What can hang from each mark
rogif: navib
koralek: sapez
tomu: navib rozi sapez toli
navib: rogif tomu
rozi: koralek
toli: tomu
devif: duguro
gepup: devif tomu

Known rows, with every way that one mark hangs from another
toli(tomu): [-0.31  0.56  0.28  0.41  2.00 -0.61 -1.01  0.68  0.49  0.06  2.38  0.33
 -1.58 -0.53  0.37  0.24  0.08 -0.82  0.03 -0.84 -0.48  0.44 -0.20]
koralek(sapez): [ 0.42  1.64  0.25  0.61 -1.40  0.48 -0.21 -0.47 -0.34 -0.08  1.66 -0.60
 -1.46  0.17  0.60  0.06  0.32  0.37  0.68 -0.73 -0.84  0.44 -0.17]
tomu(toli): [ 0.09 -0.74  0.97 -0.62  0.13  0.33 -0.28 -0.17 -0.33 -0.70  1.52 -0.23
  0.59 -0.47 -0.32 -0.18 -0.27 -0.26 -0.25 -0.30  0.93  0.13 -0.10]
gepup(devif tomu(toli)): [ 1.33 -0.76  0.79  0.26 -2.11 -0.04 -0.97  0.04  0.48 -0.14  1.12  0.53
  0.44  0.30 -1.85  0.28 -0.74 -0.53  0.06  0.05 -0.15  0.05 -0.10]
toli(tomu(rozi)): [-0.10  0.90 -0.77  0.48  1.31 -0.19 -0.43  0.37 -0.27  0.00  1.58  0.33
 -1.30  0.19  1.06 -0.33 -0.15  0.08 -0.13  0.02 -0.60  0.32 -0.15]
tomu(navib(rogif) toli): [ 0.24 -0.42  0.36 -0.57 -0.08  0.56  0.10  0.18 -0.23 -0.17 -2.10 -1.14
  1.16 -0.05 -0.35 -0.49  0.54 -0.50 -0.10 -0.05  0.82  0.14  0.00]
toli(tomu(navib(rogif) rozi sapez)): [-0.90  0.25 -1.29  0.46  1.28 -0.23  0.35  0.72  0.41  0.51 -1.68  0.24
 -0.92  0.23  1.04  0.08  0.56 -0.26 -0.37  0.54 -0.01 -0.06  0.12]
tomu(navib(rogif) sapez): [-1.01 -0.33 -0.09  0.19  0.23  0.12  0.26  0.24  0.19  0.08 -1.20 -0.53
 -0.11 -0.35 -0.05  0.66  0.73 -0.72 -0.14 -0.35  0.44 -0.01  0.05]
rogif(navib(tomu(sapez))): [-0.94 -0.85  0.54 -0.62  1.31 -1.13 -0.31 -0.47  0.34  0.32  1.79 -0.38
 -0.28 -0.92 -0.10  0.82 -0.37 -0.24  0.26  0.31 -0.03 -0.30  0.29]
navib(tomu): [-0.59  0.28  0.54 -0.11  0.73 -0.17 -0.22  0.01 -0.74 -0.12  0.05 -0.63
 -0.91 -0.64 -0.20  0.78  0.07 -0.47  0.29 -0.68 -0.79  0.40  0.05]
navib(rogif tomu(rozi sapez)): [-1.20 -0.77 -0.54 -0.32  0.62 -0.13  0.66 -0.22 -0.85 -0.16 -2.91 -0.32
 -1.13 -0.35  0.10  1.03 -0.06 -0.18 -0.10 -0.22 -0.50  0.09  0.42]
navib(rogif): [-0.10 -0.13  0.20  0.00  0.43  0.10 -0.55 -0.08 -0.36 -0.25 -0.25 -0.79
 -0.85 -0.46 -0.38  0.40  0.31 -0.97  0.25 -1.74 -0.47  0.51 -0.04]
gepup(tomu(sapez)): [-0.09 -0.60  0.58  0.52  1.41 -0.34 -0.75  0.43  0.55  0.25  2.42  1.08
 -1.79 -0.02 -0.77  0.85 -0.41 -0.13 -0.28 -0.89  0.38  0.09 -0.11]
rogif(navib(tomu)): [-0.05  0.18  0.39 -0.58  0.79 -0.78 -0.66 -0.47 -0.10  0.47  1.54 -1.25
 -0.09 -0.57 -0.11  0.09 -0.28 -0.17  0.61 -0.06 -0.71  0.06  0.13]
navib(rogif tomu(sapez toli)): [-1.11 -2.24  0.95 -1.12  1.35 -0.41  0.35  0.04  0.07 -0.54 -2.67 -0.06
 -0.29 -1.09 -0.92  1.30 -0.02 -0.85 -0.26 -0.34  0.60  0.04  0.46]
rozi(koralek(sapez)): [ 0.62  1.91  0.60  0.90  0.43  0.38  0.09 -0.46  0.51 -0.49  2.56  0.66
 -0.56  0.00  0.55 -0.15  1.04  0.06  1.01 -2.17 -0.85  0.27 -0.47]
gepup(devif(duguro) tomu): [ 1.49  0.47  1.06  0.70 -5.47 -0.11 -1.18 -0.20  0.89  0.25  1.29  0.83
 -0.49 -0.19 -1.40  0.37 -0.91 -0.33  0.65 -1.48 -1.20  0.18 -0.18]
devif(duguro): [ 0.27  0.46  1.28 -0.14 -3.23  0.23 -0.48 -0.46  0.05 -0.29  1.58  0.13
 -0.39 -0.88  0.11 -0.10 -0.45 -0.01  0.39 -1.98 -0.09  0.26 -0.19]
toli(tomu(navib(rogif))): [-0.16  0.82 -0.38  0.51  1.55 -0.33 -0.59  1.02  0.66  0.59 -1.11 -0.44
 -0.99 -0.18  0.35 -0.02  0.86 -1.02  0.18 -0.60 -0.67  0.50 -0.07]
gepup(tomu(navib rozi)): [ 1.03  1.52 -0.91  0.80 -0.28  0.69 -0.13  0.40 -0.66  0.92  0.05 -0.40
 -0.42  1.36  0.25 -1.05  0.02  1.07 -0.15  0.47 -0.24  0.17 -0.25]
rogif(navib): [ 0.38  0.18  0.25 -0.23  0.30 -0.42 -0.97 -0.59  0.13  0.19  3.66 -1.01
  0.33 -0.30  0.10 -0.49 -0.27 -0.21  0.45 -0.31 -0.02 -0.04 -0.10]
toli(tomu(sapez)): [-1.21 -0.42  0.37  0.37  2.48 -0.95 -0.62  0.74  0.98 -0.08  2.78  1.19
 -1.76 -0.80  0.40  1.06 -0.04 -0.79 -0.28 -0.59  0.22  0.09 -0.06]

Rows
[-0.40 -1.49  0.07 -1.38  0.57 -0.55  0.44 -0.81 -0.24 -0.01  0.45 -0.36
  1.14 -0.28  0.27 -0.27 -0.80  0.87 -0.28  1.86  0.92 -0.64  0.44] -> rogif(navib(tomu(rozi sapez toli)))
[ 0.08  2.02 -0.73  0.93  2.44  0.06  0.27  0.68  0.55  0.11  1.25  1.11
  0.52  0.51  1.33 -1.07  1.03  0.10  0.10 -0.51 -0.41 -0.01 -0.51] -> toli(tomu(navib rozi(koralek)))
[-1.17  0.34 -0.03  0.61  2.00 -0.55 -0.24  0.97  0.99  0.41  1.50  0.68
 -0.91 -0.38  0.69  0.50  0.53 -0.57 -0.35  0.42  0.37 -0.07 -0.11] -> toli(tomu(navib sapez))
[-0.45 -1.01 -0.59 -0.61 -0.10  0.68  1.05 -0.14 -0.50 -0.27 -2.74 -0.42
  1.36  0.25  0.31 -0.38  0.22  0.37 -0.63  1.15  1.40 -0.34  0.22] -> tomu(navib(rogif) rozi sapez toli)
[-0.05  1.73 -1.17  0.68  0.68  0.09  0.00  0.60 -0.22  0.56  0.41 -0.21
 -0.46  0.63  1.43 -0.82  0.36  0.31 -0.22  0.93 -0.40  0.15 -0.20] -> toli(tomu(navib rozi))
[ 0.07  1.21 -0.37  0.75  2.94 -0.30 -0.15  0.43  0.63 -0.37  2.46  1.46
 -0.33  0.08  0.95 -0.64  0.44 -0.19  0.15 -1.41 -0.58  0.14 -0.45] -> toli(tomu(rozi(koralek)))
[ 1.98 -0.19  0.52 -0.01 -6.17  0.44 -0.39 -0.59  0.22 -0.13 -0.21  1.04
  0.91  0.50 -1.01 -0.62 -1.40  0.76  0.16  0.02 -0.24 -0.15 -0.04] -> gepup(devif(duguro) tomu(rozi toli))
[-0.90 -1.10  0.57 -0.68  2.10  0.00  1.28 -0.32  0.00 -0.96 -0.25  1.40
  1.20 -0.43  0.09  0.23  0.09  0.31 -0.29 -0.41  0.82 -0.44  0.00] -> navib(tomu(rozi(koralek) sapez toli))
[ 1.72  1.64 -0.46  1.02 -6.74  0.58 -0.20 -0.22  0.13  0.78 -0.83  0.29
  0.61  1.00 -0.36 -0.72 -0.68  0.82  0.47  0.35 -1.08 -0.12 -0.20] -> gepup(devif(duguro) tomu(navib rozi))
[-0.79 -0.90  0.65 -0.43  0.17  0.35  0.51  0.17  0.08 -0.42  0.53  0.01
  1.33 -0.38  0.02  0.10  0.14  0.11 -0.65  1.06  1.79 -0.41 -0.03] -> tomu(navib sapez toli)
[ 0.28 -0.89  0.93 -1.39  0.65 -0.59 -0.46 -0.54  0.03  0.11  0.83 -1.07
  0.98 -0.67 -0.40 -0.34 -0.54 -0.03  0.22  0.64  0.40 -0.11  0.25] -> rogif(navib(tomu(toli)))
[-0.72 -1.39  0.44 -0.61  0.37  0.26  0.49  0.19  0.30 -0.29 -1.79 -0.38
  1.03 -0.41 -0.35  0.24  0.49 -0.50 -0.52  0.29  1.53 -0.19  0.15] -> tomu(navib(rogif) sapez toli)
[ 0.70  3.33 -0.94  1.44  0.79  0.31  0.56  0.33  0.81  0.39  0.85  0.94
 -0.39  1.07  1.94 -1.20  1.32  0.88  0.68 -0.34 -1.08  0.12 -0.48] -> toli(tomu(navib rozi(koralek(sapez))))
[ 0.43 -0.88  0.44  0.43 -2.24 -0.02 -0.20  0.39  0.92  0.19  0.24  0.75
  1.18  0.41 -1.49  0.60 -0.36 -0.31 -0.31  1.46  0.65 -0.46 -0.02] -> gepup(devif tomu(navib sapez toli))
[-0.57 -0.53 -0.31 -0.43 -0.44  0.75  1.06 -0.22 -0.65 -0.37 -0.25 -0.12
  1.58  0.41  0.72 -0.58 -0.05  0.88 -0.78  1.87  1.73 -0.56  0.01] -> tomu(navib rozi sapez toli)
[ 1.25 -0.32  0.00 -0.16  0.30  0.47 -0.29  0.02 -0.59  0.04  0.66  0.25
 -0.16  0.87 -0.40 -0.93 -0.79  0.92 -0.46  0.27  0.64  0.10 -0.10] -> gepup(tomu(rozi toli))
[-0.97 -1.36  0.20 -0.96  0.44  0.07  0.93 -0.35 -0.88 -0.58 -1.28  0.18
  0.27 -0.31  0.21  0.52 -0.61  0.59 -0.61  1.15  0.84 -0.29  0.33] -> navib(tomu(rozi sapez toli))
[-1.01 -0.56 -0.21 -0.08  2.44 -0.19  0.96 -0.18 -0.02 -0.56 -2.12  0.90
 -0.20 -0.54  0.03  0.83  0.66 -0.35  0.21 -1.61 -0.55 -0.09  0.11] -> navib(rogif tomu(rozi(koralek) sapez))
[ 1.56 -0.31 -0.30  0.20 -2.61  0.38 -0.36 -0.24 -0.32 -0.16  0.24  0.38
  0.69  0.99 -1.15 -0.35 -0.90  0.25 -0.15  0.96 -0.27 -0.08 -0.05] -> gepup(devif tomu(rozi toli))
[ 1.38  0.01  0.32  0.51 -2.77  0.29 -0.58  0.38  0.56  0.32 -0.07 -0.01
  1.33  0.75 -1.48 -0.18 -0.21 -0.24  0.00  1.10 -0.03 -0.07 -0.16] -> gepup(devif tomu(navib toli))
[ 1.04  1.01 -0.21  1.23 -2.74  0.14 -0.78  0.44  0.36  0.64  0.51 -0.14
  0.10  0.76 -1.18  0.24  0.05 -0.48  0.36  0.37 -1.07  0.10 -0.28] -> gepup(devif tomu(navib))
[ 0.30 -0.50 -0.29  0.00  0.01  0.52  0.49  0.31 -0.09  0.41 -0.33  0.58
  0.49  1.08 -0.07 -0.67 -0.35  1.16 -0.86  1.63  1.55 -0.41 -0.02] -> gepup(tomu(navib rozi sapez toli))
[ 0.43 -0.04 -0.70 -0.58 -0.75  0.97  0.72 -0.19 -0.91 -0.18 -2.90 -1.20
  1.47  0.58  0.32 -1.14  0.31  0.36 -0.30  0.85  0.76  0.04  0.07] -> tomu(navib(rogif) rozi toli)
[ 0.20  0.53 -0.64 -0.51 -0.02 -0.40 -0.16 -0.83 -0.85  0.46  0.76 -1.28
  0.18  0.07  0.58 -0.61 -0.54  0.69  0.46  0.86 -0.79 -0.04  0.19] -> rogif(navib(tomu(rozi)))
[ 0.25  1.26 -0.87  0.54  0.95  0.78  0.71  0.00 -0.25 -0.19 -1.44 -0.13
  1.27  0.51  0.57 -0.94  1.26 -0.04  0.36 -1.25 -0.32  0.06 -0.34] -> tomu(navib(rogif) rozi(koralek))
[ 0.09  1.13 -1.45  0.52  0.95  0.03 -0.04  0.67 -0.11  0.61 -1.87 -0.57
 -0.70  0.53  1.03 -0.64  0.60 -0.18 -0.07  0.32 -0.71  0.35 -0.04] -> toli(tomu(navib(rogif) rozi))
[-0.92 -1.88 -0.02 -1.11  0.56  0.01  0.90 -0.29 -0.72 -0.53 -3.48 -0.13
  0.01 -0.44 -0.21  0.66 -0.25  0.10 -0.43  0.42  0.61 -0.11  0.52] -> navib(rogif tomu(rozi sapez toli))
[-0.77 -0.41 -0.50 -0.59  0.71 -0.72  0.22 -0.80 -0.30  0.32  1.08 -0.55
 -0.03 -0.18  0.61  0.18 -0.51  0.65  0.04  1.17 -0.14 -0.46  0.32] -> rogif(navib(tomu(rozi sapez)))
[-0.62 -1.85  1.06 -1.39  1.07 -0.94 -0.05 -0.52  0.51 -0.05  1.23 -0.23
  0.87 -0.96 -0.44  0.43 -0.63  0.00 -0.10  0.96  0.99 -0.49  0.37] -> rogif(navib(tomu(sapez toli)))
[ 0.43  1.73 -0.51  0.44  0.40  0.38  0.86 -0.58 -0.31 -0.20 -2.70 -0.02
 -0.94  0.33  0.63 -0.09  1.12  0.35  1.11 -1.72 -1.89  0.43  0.01] -> navib(rogif tomu(rozi(koralek(sapez))))
[-0.26  0.19 -0.73 -0.28  0.21  0.16  0.25 -0.28 -1.32 -0.06 -3.18 -1.05
 -0.94 -0.11  0.12  0.30  0.05 -0.21  0.27 -0.50 -1.18  0.47  0.27] -> navib(rogif tomu(rozi))
[ 0.60 -1.31 -0.14  0.21 -2.15  0.04 -0.04 -0.19  0.31 -0.30  0.61  1.12
  0.58  0.67 -1.14  0.38 -1.02  0.35 -0.50  1.36  0.40 -0.44  0.10] -> gepup(devif tomu(rozi sapez toli))
[-1.43 -1.20  0.42 -0.34  1.37 -0.53  0.13  0.12 -0.07 -0.16 -2.06 -0.29
 -1.33 -1.07 -0.56  1.75  0.20 -1.02  0.09 -1.09 -0.39  0.25  0.36] -> navib(rogif tomu(sapez))
